Each row comes from the steps of one path. Every step used is in the known rows, and no mark comes twice. Write the path behind each row, first mark first.
In the rows, zero is written as 128.
Known rows
rirut > lakidog > zuse > muti: [141 120  99  89 120  87 204 118 119 126  85 156 130 125 112  99  53]
kizoz > lakidog > zuse: [113 107 105 105 126 119 177 111  97 168 129 129 161 124 123 101  68]
rugir > kizoz > lakidog: [100 122 145  95 127 174 176 127 137 149 159 120 159 109 151  81 100]
muti > lakidog > zuse: [117  81 111 109 113 115 171 113 107 161  83 143 154 131 109  93  52]
kizoz > lakidog > zuse > muti: [128 126  93 111 126  91 177 112 117 160 121 134 159 118 107  97  55]
rirut > lakidog > zuse > kizoz: [128 105 103  75 102 109 157 111 125 122  94 154 120 111 131 114  89]
muti > rugir > zuse: [ 98 114 154  97  75 179 176 159  95 171  86 156 161  89 143 113  98]
lakidog > zuse > muti > rugir: [143  97  97 113  77 108 177 133 106 179  68 165 165 101 105 105  87]
lakidog > zuse > muti > rugir > kizoz: [154 119 104  95  84 137 155 134 134 169 100 181 161  91 123  84 109]
zuse > muti > rugir > lakidog: [111 122 155 120  70 131 184 170 125 155 100 158 158  92 110 112 111]
rirut > zuse > muti: [115  98 114 114 121 126 219 136 119 137  56 145 136 104 112  98  64]
lakidog > zuse > muti > kizoz: [137 114 110 104 100  90 161 110 131 155  76 141 180  99  96 105  68]
lakidog > zuse > muti: [141 112  92 105 121  95 191 120  94 151  78 140 138 129 115 100  59]
muti > kizoz > lakidog > zuse > rugir: [115 109 131  97  78 116 147 119 130 184  99 169 182  82 105 121  79]
rugir > zuse > muti: [110 142 136  98 114 139 189 145 104 138  90 136 137 110 135 104  62]
kizoz > lakidog > zuse > rugir: [116 105 122  98  94 124 171 128 102 180  99 166 150 105 121 118  75]
lakidog > zuse > rugir: [127  91 123  92  89 127 185 137  79 170  56 171 130 117 130 121  80]
zuse > muti > lakidog: [104  94 133 119 108 121 190 129 140 144  78 124 154 123 107  86  50]
rirut > lakidog > zuse > rugir > kizoz: [142 121 133  63  94 146 173 135 132 139  96 200 121 101 144  97  95]

Write each row's path
[137 121 116  89  99  82 172 108 153 134  83 155 172  95  94 103  63]
rirut > lakidog > zuse > muti > kizoz
[ 90 108 130 103 107 145 154 120 134 147 138 107 152 102 138 111 100]
zuse > kizoz > lakidog
[128  97  96  92 102 116 145 113 100 146  87 138 128 115 133 117  96]
lakidog > zuse > kizoz
[132 106 130  85  88 148 144 131 138 164  91 194 142 100 128  90  85]
muti > lakidog > zuse > rugir > kizoz
[ 87 132 140  97  73 162 121 136 145 170 143 146 174  63 133 118 109]
muti > rugir > zuse > kizoz > lakidog
[ 82 141 139  92 104 157 133 128 134 147 150 126 154  84 142 115  91]
rugir > zuse > kizoz > lakidog
[117 129 132 105  92 158 160 136 163 171 150 150 181  80 127  82 109]
zuse > muti > rugir > kizoz > lakidog
[126 125 107  92 129 138 155 110 121 163 155 146 159 112 134  83  85]
rugir > kizoz > lakidog > zuse
[119 118 129 104 113 114 179 140  84 146 110 152 135 126 121 111  86]
rugir > lakidog > zuse
[114 110 114 105 110 109 150 101 128 173 127 133 195  98 105 104  73]
muti > kizoz > lakidog > zuse
[119  88 101 101  94 109 125 107 133 150  88 146 144 110 114 106  77]
muti > lakidog > zuse > kizoz
[125 112 117 103  64 116 120 140 121 158 106 174 146  85 114 126 125]
muti > rugir > lakidog > zuse > kizoz
[124 109 128 109  78 122 165 150  95 171 103 175 157 102 111 115 106]
muti > rugir > lakidog > zuse
[ 99 123 139 114 105 117 167 115 162 157 127 112 199  88 102 100  74]
zuse > muti > kizoz > lakidog
[ 99 104 168 115  70 156 188 171 108 159 103 153 157  98 125 115 122]
muti > rugir > lakidog
[130 109  97 117  82 106 165 126 127 189 107 161 184  90  98 102  83]
kizoz > lakidog > zuse > muti > rugir
